What can hang from each mark
q_597: q_450
q_730: q_532
q_532: q_263 q_307 q_638 q_976
q_50: q_978
q_638: q_65
q_976: q_532
q_307: q_532 q_597
q_577: q_65
q_65: q_50 q_450
q_263: q_65
q_469: q_65
q_978: q_50 q_730

Each row was made from one small tree. The marks that hang from a mark follow it in brackets, in the order of their numbers. Every link used is in the known rows. Write each row's tree.
Known rows
q_469(q_65): -2.67; 1.69; -1.29; -0.77; -0.06; 0.92; 0.04; 0.80; -1.53; 1.52; -1.85; -3.41; -1.35; -0.60; -2.42; 0.14; 0.41; 2.05; 1.14; -1.55; 0.45; 0.52
q_307(q_532(q_263)): -4.23; -0.05; -2.35; 1.97; 2.21; -1.18; -2.48; 0.16; -1.13; 1.78; 0.34; 0.21; 0.22; -1.56; -1.62; -0.76; -0.04; 2.17; -2.33; 0.73; -0.66; -0.52
q_50(q_978(q_730)): -0.34; 0.44; -1.21; -0.08; 1.66; -2.39; 0.76; 1.16; 0.37; 2.48; -2.11; -0.94; 0.32; 1.37; -2.61; -0.13; 2.31; 3.70; 0.31; -0.22; -0.73; -3.63
q_730(q_532(q_638)): -0.89; -0.25; -2.29; 1.28; 2.61; -1.91; -1.72; 0.14; 0.83; 1.42; -1.91; -3.35; -0.23; 0.22; -4.01; 0.51; -0.85; 1.81; -2.89; 0.48; -0.98; -0.33
q_730(q_532): -1.59; 0.74; -1.66; 1.59; 2.86; -1.56; -0.77; 1.25; -0.52; 3.16; -1.44; -1.23; -0.66; 1.27; -3.44; 0.12; -1.23; 1.22; -3.12; -1.13; -0.05; -0.25
q_978(q_50 q_730(q_532(q_263))): -1.61; -3.08; -4.03; 1.43; 2.52; -0.31; -0.76; -0.34; 2.31; 4.39; -3.65; 1.24; 0.61; 3.64; -2.82; -0.61; 1.25; -0.73; 0.32; 0.75; 1.17; -2.58
q_597(q_450): -2.71; 0.47; -1.52; -1.96; 0.09; -1.32; -0.18; -0.13; -0.91; 2.80; -1.67; -1.68; 2.33; -0.11; -3.15; 0.64; -0.33; 2.04; -1.31; -1.33; -2.71; 0.00
q_577(q_65(q_50(q_978) q_450)): 2.09; -1.49; -0.84; -2.45; -0.38; -1.72; 0.59; 3.13; -1.83; 0.06; -2.11; 2.44; 2.19; -0.70; -2.16; -1.44; 1.31; -0.69; -0.12; -0.45; -2.16; -1.50
q_263(q_65): -0.76; 0.41; -0.35; -0.19; -0.72; -0.54; 0.14; 0.17; -1.56; 1.50; -2.27; -2.48; -0.16; 0.64; -3.74; 0.77; -0.26; 1.38; 0.73; -0.19; 0.74; -1.22
q_638(q_65): 0.20; 1.25; -0.81; -1.36; 0.03; -0.09; -1.48; 0.64; -2.59; 2.32; -1.35; -2.49; 0.36; 0.62; -2.10; 0.49; -1.32; 1.55; 1.70; -0.24; 0.09; -0.81
q_263(q_65(q_50 q_450)): -0.77; -0.55; -0.86; -0.72; -2.19; -0.62; 1.30; 0.78; -2.39; 0.89; -2.51; 3.31; 2.14; 0.19; -3.85; -1.04; 0.88; -1.08; 0.75; -0.22; -0.80; -0.50
q_638(q_65(q_50(q_978(q_730(q_532(q_976)))) q_450)): 1.84; 0.34; -1.72; -1.99; -0.30; -1.66; 0.68; 3.01; -1.91; 0.05; -2.42; 4.67; 1.74; 0.47; -3.32; -1.22; 0.03; 0.26; 1.67; -0.14; 0.42; -2.04
q_976(q_532(q_263(q_65(q_50)) q_307 q_638)): -1.48; -1.71; -2.52; -1.24; -1.67; 1.74; -2.32; -1.37; 0.06; -2.77; -2.48; 0.45; -0.56; -1.96; -2.77; 0.42; 1.56; 1.65; 0.23; 2.89; 1.14; -1.10
q_263(q_65(q_50(q_978(q_730)) q_450)): 0.56; -0.79; -0.90; -1.24; -1.63; -1.42; 1.96; 1.69; -1.22; 0.32; -3.17; 4.01; 2.39; 1.27; -3.96; -1.22; 2.55; -0.13; 0.94; -0.34; -0.36; -2.48
q_469(q_65(q_50(q_978))): -0.61; 0.73; -0.83; -0.71; -0.18; 0.08; 0.45; 2.16; -1.91; -0.58; -2.09; 1.41; 0.03; -0.45; -2.37; -0.15; 2.06; 1.90; 0.41; -0.58; -0.68; -0.76
q_577(q_65(q_50(q_978(q_730(q_532(q_263)))) q_450)): 1.51; -2.30; -2.29; -2.29; 1.16; -1.26; 0.21; 3.09; 0.18; 0.07; -2.30; 2.83; 0.99; 1.28; -2.04; -2.25; 1.57; -0.72; -0.41; -0.82; -0.70; -2.65
q_50(q_978(q_730(q_532(q_307(q_597) q_638 q_976)))): 2.51; -0.15; -2.57; 0.42; 2.21; -1.09; 0.34; 1.87; 0.81; -1.14; -2.23; -1.52; -1.48; -1.05; -2.24; 1.10; 1.67; 3.82; 1.02; 1.46; 0.88; -4.63
q_469(q_65(q_50 q_450)): -2.57; 0.60; -1.75; -1.42; -1.46; 0.63; 1.22; 1.38; -2.42; 0.92; -2.32; 2.65; 0.96; -0.75; -2.54; -1.85; 1.58; -0.33; 1.31; -1.66; -0.99; 1.46
q_263(q_65(q_50(q_978) q_450)): 0.58; -0.81; -0.03; -1.29; -2.04; -1.25; 1.47; 1.94; -1.86; -0.51; -2.15; 3.69; 2.89; 0.35; -3.79; -1.03; 1.74; 0.33; 0.23; -0.23; -1.02; -1.80
q_65(q_50): -1.05; 0.14; -1.21; 1.31; 0.42; -1.48; -0.06; -0.24; -2.36; 2.35; -2.15; 3.82; 0.62; -0.29; -2.47; -0.71; 0.78; -0.02; -0.29; 1.31; -2.86; -0.51
q_50(q_978(q_730(q_532))): 0.00; 0.26; -1.57; 0.78; 2.92; -2.50; 0.45; 2.10; 1.02; 2.48; -2.27; -0.61; 0.03; 2.41; -3.16; -0.05; 1.72; 3.03; -1.65; -0.74; 0.20; -3.48
q_730(q_532(q_307 q_638 q_976)): 0.44; 0.70; -1.96; 1.35; 2.62; -0.26; -0.44; -0.49; -0.32; -1.67; -2.43; -2.72; -2.77; -4.25; -3.48; 0.60; -1.20; 3.16; 0.37; 1.58; 1.93; -1.41
q_978(q_730(q_532)): -1.98; 1.04; -3.26; 1.51; 3.01; -1.89; 0.11; 0.23; 0.63; 5.04; -2.96; -1.02; -1.48; 2.84; -3.13; -0.22; 0.71; 0.73; -0.79; -0.87; 1.15; -1.67

Write each row's tree
0.26; -0.09; -2.57; 1.29; 1.52; -2.45; -2.09; 1.30; -1.49; 0.45; -2.10; 1.68; 2.16; -1.01; -2.70; 0.70; 1.79; 0.74; -1.58; 2.54; -0.32; -1.47 => q_307(q_532(q_638(q_65(q_50(q_978(q_730))))))
1.76; -0.91; -1.69; -0.84; 1.18; -1.64; -1.58; 2.01; -0.18; -0.81; -2.00; 0.34; 2.27; 0.55; -3.90; -0.19; -0.21; 0.84; -2.22; 0.28; -1.04; -0.88 => q_730(q_532(q_638(q_65(q_50(q_978) q_450))))
-0.82; -1.42; -2.82; -1.78; 0.31; 3.98; -2.08; -1.29; -0.79; -1.10; 0.13; -2.15; -1.06; -2.50; 1.19; 0.44; 0.71; 3.00; 2.49; 0.18; -0.51; -2.72 => q_532(q_263 q_307(q_597(q_450)))
0.90; -2.70; -3.63; 1.80; 2.62; 0.78; 0.01; -1.03; 1.59; 3.53; -5.09; 0.10; 0.60; 1.23; -2.81; 0.70; 2.65; -1.18; 1.01; 1.83; 2.37; -2.14 => q_978(q_50 q_730(q_532(q_307 q_638)))
0.65; -0.40; -1.74; -0.23; 0.58; -1.53; 2.40; 2.06; -1.08; 0.04; -2.98; 6.97; 1.39; -1.61; -3.15; -2.45; 2.68; 0.63; 0.96; -0.28; -0.07; -2.54 => q_65(q_50(q_978(q_730(q_532(q_307 q_976)))) q_450)
0.74; 0.07; -4.21; 0.39; -1.49; -1.29; -2.11; 2.64; -2.55; -2.02; 0.16; -0.67; 1.17; -4.63; -1.62; 2.03; -1.60; 0.82; 0.91; 3.15; -1.25; -0.42 => q_307(q_532(q_638(q_65(q_450)) q_976) q_597)
2.49; 0.27; -1.24; -0.62; 1.23; -1.24; -0.92; 2.43; -1.96; 1.24; -2.59; 3.02; 0.87; 2.37; -2.44; 0.21; 0.59; 0.24; 0.33; 0.45; 0.66; -2.45 => q_638(q_65(q_50(q_978(q_730(q_532)))))
1.17; -0.94; -2.27; -0.70; 2.08; -1.60; -2.56; 1.07; 1.09; -4.17; -1.16; -0.37; -0.83; -1.71; -3.73; -0.22; -2.18; 3.78; -0.09; 2.41; 0.09; -2.74 => q_730(q_532(q_263 q_638(q_65(q_50(q_978))) q_976))
-1.42; 0.13; -3.66; 1.27; 3.17; -1.76; -0.49; -0.62; 1.65; 3.42; -3.21; -2.29; -1.04; 2.30; -3.73; 0.01; 0.95; 1.22; -0.70; 0.30; 0.47; -1.79 => q_978(q_730(q_532(q_638)))
0.95; -2.86; -3.12; -2.31; -1.44; 4.23; -2.25; -1.98; 0.46; -4.50; -0.61; -4.16; -0.58; -3.12; -0.36; 0.02; 1.36; 2.59; 4.11; 2.09; 0.44; -3.28 => q_532(q_263(q_65(q_450)) q_307(q_597) q_638)
0.86; -0.48; -1.13; -0.69; -0.91; -2.22; 2.32; 2.67; -0.98; -0.77; -3.33; 4.44; 1.30; 0.43; -4.77; -1.03; 1.09; 0.19; 0.67; -0.22; 0.98; -2.57 => q_263(q_65(q_50(q_978(q_730(q_532(q_976)))) q_450))
-1.09; -0.99; -4.46; 0.38; -0.36; -1.21; -2.83; 1.56; -1.31; 0.02; -0.03; -1.12; 2.99; -2.56; -1.47; 2.97; 0.09; 0.49; -3.02; 1.93; -3.53; -0.09 => q_307(q_532(q_638) q_597(q_450))
-0.68; -1.64; -2.36; -0.78; 0.95; -1.92; 0.76; 1.68; 0.37; 0.84; -1.91; 6.36; 2.48; 1.38; -2.99; -3.12; 2.97; 0.47; -0.86; -0.69; -1.93; -2.53 => q_65(q_50(q_978(q_730(q_532(q_263)))) q_450)
1.47; 0.06; -2.12; -1.51; 1.23; -2.57; 0.49; 2.41; 1.02; -0.23; -2.48; -0.90; 0.79; 0.40; -4.02; -0.38; 0.61; 3.28; 0.60; 0.12; 0.66; -3.45 => q_50(q_978(q_730(q_532(q_638(q_65(q_450)) q_976))))
-0.19; -0.15; -3.86; -0.22; 1.70; -1.54; -0.35; 0.31; 0.48; 2.65; -3.51; 1.09; 0.61; 2.48; -3.57; -0.86; 1.16; -0.78; 0.13; 0.19; 0.56; -1.26 => q_978(q_730(q_532(q_638(q_65(q_50 q_450)))))
-0.23; -0.96; -0.71; -0.86; -0.87; -2.05; 1.32; 2.05; -1.77; 0.69; -1.53; 5.85; 3.80; -0.80; -3.02; -2.36; 2.33; 0.68; -0.86; -0.31; -3.71; -1.24 => q_65(q_50(q_978) q_450)
0.29; -1.59; -3.16; 2.17; 2.37; 0.07; 1.46; 0.23; 0.44; 3.48; -4.85; 2.06; -0.89; -0.10; -2.82; 0.39; 1.17; -0.74; 2.52; 1.47; 3.55; -2.44 => q_978(q_50 q_730(q_532(q_307 q_976)))
0.40; 0.13; -4.23; -0.67; -1.47; -1.41; -2.63; 2.42; -2.30; -2.27; -0.16; -1.34; 1.88; -4.36; -1.80; 3.45; -2.06; 1.39; -0.19; 2.89; -1.65; -0.50 => q_307(q_532(q_638(q_65) q_976) q_597(q_450))
1.07; -0.77; -2.38; 0.90; 1.07; 2.03; -0.94; 1.02; -1.07; -3.46; -1.06; 1.42; -3.83; -2.54; -1.46; 0.55; -1.47; 1.75; 1.79; 1.48; 2.84; -3.23 => q_730(q_532(q_263(q_65(q_50)) q_307(q_597) q_976))
-3.47; -0.02; -2.27; -0.87; -0.53; 1.87; -1.91; -0.60; -0.63; 0.73; -1.39; 0.06; -1.19; -1.58; -1.62; -0.33; 0.66; 2.51; -0.46; 0.71; 1.12; -0.66 => q_976(q_532(q_263 q_307))
0.13; -1.58; -2.27; -1.23; 1.48; -1.72; -0.12; 1.38; 2.63; -0.50; -2.15; -1.36; 1.08; 2.04; -3.77; -1.08; 1.95; 3.22; -0.49; -0.60; 0.39; -3.93 => q_50(q_978(q_730(q_532(q_263(q_65(q_450)) q_638))))
-1.52; -1.11; -2.66; -0.55; 0.81; -1.08; -1.15; -0.04; 1.91; -3.13; -1.31; -2.96; -1.08; -1.78; -4.86; -0.67; -2.41; 3.12; 0.11; 0.94; 0.75; -1.59 => q_730(q_532(q_263(q_65(q_450)) q_638 q_976))
-2.44; -0.80; -2.75; -0.77; 0.84; -1.18; -1.90; -2.59; 1.95; -3.60; -0.77; -4.74; -1.94; -4.51; -3.44; -0.78; -1.69; 6.00; 3.08; 3.37; -1.84; -2.35 => q_532(q_263 q_638 q_976)
